What can hang from each mark
z713: z710
z123: z199 z250
z355: z381
z551: z943
z27: z710
z381: z250
z250: z123
z943: z551 z713
z710: z27 z328 z355
z328: z646

Known rows, with every way that one mark hangs from another
[z943 z551 [z713 [z710 z355]]]: [-34.8 -15.4  10.6 -19.7   2.5  -8.7  -3.6  19.2  43.6  30.3  -4.6   8.5
  40.2  39.1 -17.9 -17.0   6.7  14.0  19.3   6.8]
[z943 z551 [z713 [z710 z27]]]: [-45.5 -10.0   7.9 -31.3   5.5  -7.1  -5.7  13.2  48.1  44.0 -14.3  22.1
  39.7  44.4  -1.4 -12.3   4.1   3.5  11.6  -0.1]
[z713 [z710 z355]]: [ 20.2  -7.7  31.3   0.3   3.0 -23.6   2.7   4.1   7.4  -4.5  14.8  -8.4
  10.7  17.5  -9.9 -17.1 -28.7   6.4   1.4  11.1]
[z943 [z713 z710]]: [-14.5   5.5  30.2  -3.2  -8.6 -31.2   2.2  15.3  31.5  34.3  -3.0   9.8
  27.7  33.0   1.6 -17.7  -6.0   6.5   5.5  -6.0]
[z27 z710]: [ -0.4  23.2  31.2  14.3 -14.0  15.7  -5.3  27.4  16.0   1.7   9.6 -14.0
  24.9  -4.2  36.0  -3.1 -18.8 -10.9 -14.0  -2.9]
[z943 z551 [z713 [z710 z27 [z355 z381]]]]: [-50.7 -10.5 -10.5 -27.1  12.0  -1.8  -7.7   8.8  48.4  43.8 -13.2  16.8
  33.7  31.9 -25.4  -3.1   7.7  18.8  15.6   6.8]
[z27 [z710 z355]]: [  3.7  19.2  20.4  14.8  -7.1  19.0   0.7  25.7  21.7  -8.1   8.2 -23.6
  25.7 -13.6   3.7   1.9 -10.0  10.4 -14.3  -2.8]
[z27 [z710 [z328 z646] [z355 z381]]]: [  9.9  30.0   5.2  18.1   9.3  23.7   0.8 -22.2  12.3 -15.9  13.2 -15.2
   7.6 -30.4   6.5  18.9  -7.0  14.4 -21.1   9.1]
[z710 z27 z328 z355]: [-11.6  23.0 -21.4 -12.0  24.0  -4.7  32.4 -28.6  43.6  -9.7 -22.2  13.5
  24.3 -18.8 -44.5  12.5  18.4  21.7 -29.9  -1.3]
[z551 [z943 [z713 [z710 z27 [z355 z381]]]]]: [  6.1  18.3  -8.6   4.1  -2.5 -17.1 -10.5  14.9  33.7  49.9 -26.8   1.7
  37.1  -5.7 -13.8 -22.9  18.3  27.5  15.1   7.6]
[z713 [z710 z27 [z328 z646]]]: [ 23.3   6.8  28.2 -17.8  21.7 -18.8  11.8 -48.1   8.1  -5.7   2.4  16.7
   0.1  15.7  17.4   1.0 -27.4  -3.5 -22.8   4.5]
[z551 z943]: [ 20.0  22.4  10.2  20.1 -18.9 -13.7  -7.5  28.0  20.3  24.7 -10.4  -7.6
  33.1 -11.1  10.3 -39.6  13.0  -3.5  15.5   7.9]
[z710 z27]: [-25.6  17.7   4.8  -7.0   0.0  -3.6   8.8   6.7  34.2  16.5 -10.4  11.1
  16.1   3.2  -3.9  -1.6   1.1  -7.1 -13.7 -15.7]
[z713 [z710 z27 [z328 z646] z355]]: [ 27.9   2.9  17.4 -18.0  28.7 -15.0  19.0 -49.1  13.2 -15.8   1.5   8.4
   1.7   5.8 -13.8   7.2 -18.4  18.4 -23.3   4.3]
[z381 z250]: [-14.4  16.5  43.0  15.8  -3.5  -9.9  -2.9  54.1  22.2  -9.2   9.1  -5.9
  15.1 -12.8   5.1 -28.9   8.1 -16.0   3.0   0.4]
[z943 z551 [z713 [z710 z328]]]: [-34.7  -6.8  11.8 -22.8   5.4 -16.5  -0.7   3.8  41.3  32.9 -10.1  23.1
  42.9  42.2   5.8 -18.5   3.4  -3.8  11.9  13.8]
[z381 [z250 [z123 z199]]]: [-39.0  14.7  71.3  21.3  -8.8 -27.7  14.2  45.6  14.9 -17.2  10.2  -2.4
  14.4  -6.5  40.4 -29.2  26.6 -27.4   0.1   9.4]
[z123 z199]: [-30.4   0.3  50.9  23.4 -28.6 -20.9  27.3  14.7  15.8   8.3  25.9   8.5
   8.7  -2.6  56.6 -14.5  -6.6  -5.0   3.1  17.8]
[z123 z199 z250]: [-19.4  11.5  80.1  44.9 -17.8 -32.7  42.1  17.1  18.6   3.6  36.3   2.0
  -3.2 -26.8  46.4 -35.0  -3.3   2.1  -1.9  42.1]
[z551 [z943 z713]]: [  3.6  24.7   4.7  14.9 -19.7 -19.4  -4.6  30.9  37.0  43.3 -23.0  -1.6
  44.7  -3.1  -1.0 -36.1  28.8  12.7  17.7  -1.2]
[z551 [z943 [z713 [z710 z328]]]]: [ 19.6  20.5   9.8   4.9  -8.6 -27.7  -3.7  12.4  28.8  39.7 -25.1   6.0
  44.5   4.6   7.1 -34.8  15.7  12.0  11.5  10.1]
[z943 z551 [z713 [z710 z27 z328 z355]]]: [-39.1  -7.5  -4.0 -33.4  17.5  -7.7   6.7  -4.5  52.8  30.6 -21.3  23.8
  43.6  33.3 -21.8  -4.6  12.5  17.5   3.3   8.0]

Rows
[-38.0 -12.0  17.0 -20.8  -2.8 -13.1  -7.9  19.6  40.0  38.2  -3.5  15.6
  38.6  46.9   3.6 -21.1   0.8  -1.9  19.9   7.2]  [z943 z551 [z713 z710]]
[-13.4  28.0 -23.7  -1.3  40.1  11.6  16.6 -47.8  30.2 -16.6  -6.1   8.4
  -7.5 -44.9 -46.7  25.6  24.2  30.3 -24.2   2.7]  [z710 z27 [z328 z646] [z355 [z381 z250]]]
[  4.7   7.3  22.7   1.8  21.9 -31.7   3.6 -13.2   2.6 -11.2   6.0   2.1
   7.4   2.0  -2.6 -11.5 -12.4  -3.6  -5.7  32.9]  [z713 [z710 z328 [z355 [z381 [z250 z123]]]]]
[-42.9 -12.1  -0.8 -16.3   4.1  -6.9  -9.8  16.3  41.9  38.3  -2.9  10.7
  33.5  33.9 -18.8 -13.0   5.4  12.9  23.5  13.8]  [z943 z551 [z713 [z710 [z355 z381]]]]
[ 19.7  14.1   9.1   8.1 -10.1 -22.9  -5.1  22.8  30.6  38.8 -21.3  -5.2
  43.0   3.4  -9.1 -34.2  17.9  22.9  16.7   5.0]  [z551 [z943 [z713 [z710 z355]]]]
[  7.7  21.9 -10.9  -9.7  28.8   4.9  34.3 -57.8  33.9 -25.2  -8.6   7.8
   3.8 -23.8 -43.1  21.7  20.4  29.8 -32.8 -12.5]  [z710 z27 [z328 z646] z355]
[-10.8  33.3  11.5  16.1  10.4  11.4   1.1   7.0  16.8 -15.1  -0.2 -12.9
  23.4 -29.1  10.7   8.7   5.6  -0.4 -21.2  17.8]  [z27 [z710 z328 [z355 [z381 [z250 z123]]]]]
[ 15.7   6.8   1.3 -13.1  31.1 -12.0   7.6 -54.2   7.8  -4.6   4.3   9.0
  -7.3  -2.4 -15.7  13.1 -20.7  17.7 -17.3  14.8]  [z713 [z710 z27 [z328 z646] [z355 z381]]]
[ -7.7  21.9   4.8  20.1  -4.5  22.6  -9.7  22.3  17.6   3.6  11.3 -21.0
  17.6 -22.0   1.6   8.3 -12.8  11.2  -7.8   7.2]  [z27 [z710 [z355 z381]]]
[ 23.6  21.3   8.4  -0.2   0.2 -19.1  -1.1  -7.8  30.4  36.2 -25.2   6.9
  35.5   1.1   4.1 -23.4  18.4  20.2   4.1   0.1]  [z551 [z943 [z713 [z710 z27 [z328 z646]]]]]
[ 28.6  20.0  15.1   7.0  -5.3 -23.3  -3.4  -3.0  24.9  32.1 -17.9   3.0
  34.4   2.4   8.4 -30.1  16.0  16.8  10.0   4.3]  [z551 [z943 [z713 [z710 [z328 z646]]]]]
[ 14.3   3.5  10.2 -18.8  24.8 -20.7  16.3 -29.7  19.3  -4.9  -8.0  11.7
  15.9   8.5 -15.0   1.7 -20.3  12.1 -21.9  12.6]  [z713 [z710 z27 z328 z355]]
[-42.0 -12.5   1.8 -31.2   9.9  -3.4  -0.1  11.9  52.1  36.0 -15.1  15.4
  40.2  37.3 -23.6  -7.4   9.5  18.4  11.4   0.4]  [z943 z551 [z713 [z710 z27 z355]]]
[ -4.6  31.2   3.5  16.1  10.5  18.9  -2.0   9.6  19.0  -9.2   2.4 -11.9
  22.2 -34.7   4.3   9.6  -2.6   8.9 -19.7  17.8]  [z27 [z710 z328 [z355 [z381 z250]]]]
[-37.4  11.6  12.2  26.2  -0.7 -11.7   5.7  24.7  18.1  -4.8  15.6 -10.7
   2.9 -26.3 -18.6  -8.3  19.3   9.4   9.2  20.3]  [z710 [z355 [z381 [z250 [z123 z199]]]]]
[ 22.0  18.2   5.5   5.6  -5.0 -25.6  -0.4  11.4  31.3  34.9 -25.4   0.7
  45.1  -0.5  -7.8 -31.8  19.9  22.8  10.6  10.5]  [z551 [z943 [z713 [z710 z328 z355]]]]
[-55.5  21.2  24.2  29.1  -4.9 -17.9  -9.5  29.9   7.4  11.6  16.4   1.3
  -2.9 -19.8  28.1 -14.9  12.3 -25.9  13.1  26.6]  [z355 [z381 [z250 [z123 z199]]]]
[-21.8  -9.9  10.4 -22.3  12.0  -8.6   5.1 -12.2  40.1  17.5  -3.7  14.1
  33.1  33.7 -15.3  -9.4  11.0  16.4  10.3   8.4]  [z943 z551 [z713 [z710 [z328 z646] z355]]]
[ 17.4  30.3  30.1  12.9   0.7  16.4   4.8 -16.8  11.1 -17.0  11.5  -6.9
  15.4 -11.9  39.3   7.4 -13.1  -6.9 -26.8  -0.8]  [z27 [z710 [z328 z646]]]
[ 14.7  22.5   3.9  -1.3  -2.0 -24.0  -1.8   7.1  34.1  43.8 -32.1   9.9
  44.6   3.5   4.2 -28.3  17.5  16.4   5.4   5.7]  [z551 [z943 [z713 [z710 z27 z328]]]]
[ 38.0  -0.6  30.6  -1.8  16.9 -22.3  14.1 -39.8   2.4 -22.8  16.9  -1.0
   1.3   8.3  -5.7  -5.8 -23.0  10.6 -11.4  13.2]  [z713 [z710 [z328 z646] z355]]
[ -0.2  28.0   3.8 -10.3  20.1  -0.8  25.1 -55.9  27.8 -10.6  -8.0  21.2
   2.3  -9.1   2.4  13.0   8.1  -0.7 -32.2 -12.6]  [z710 z27 [z328 z646]]
[ -3.2  30.2  -2.5  15.3   5.9  16.8  -0.2  -0.9  18.5  -4.4   3.2 -10.4
  21.8 -28.1   5.6  12.3  -8.5   8.3 -19.6  17.9]  [z27 [z710 z328 [z355 z381]]]
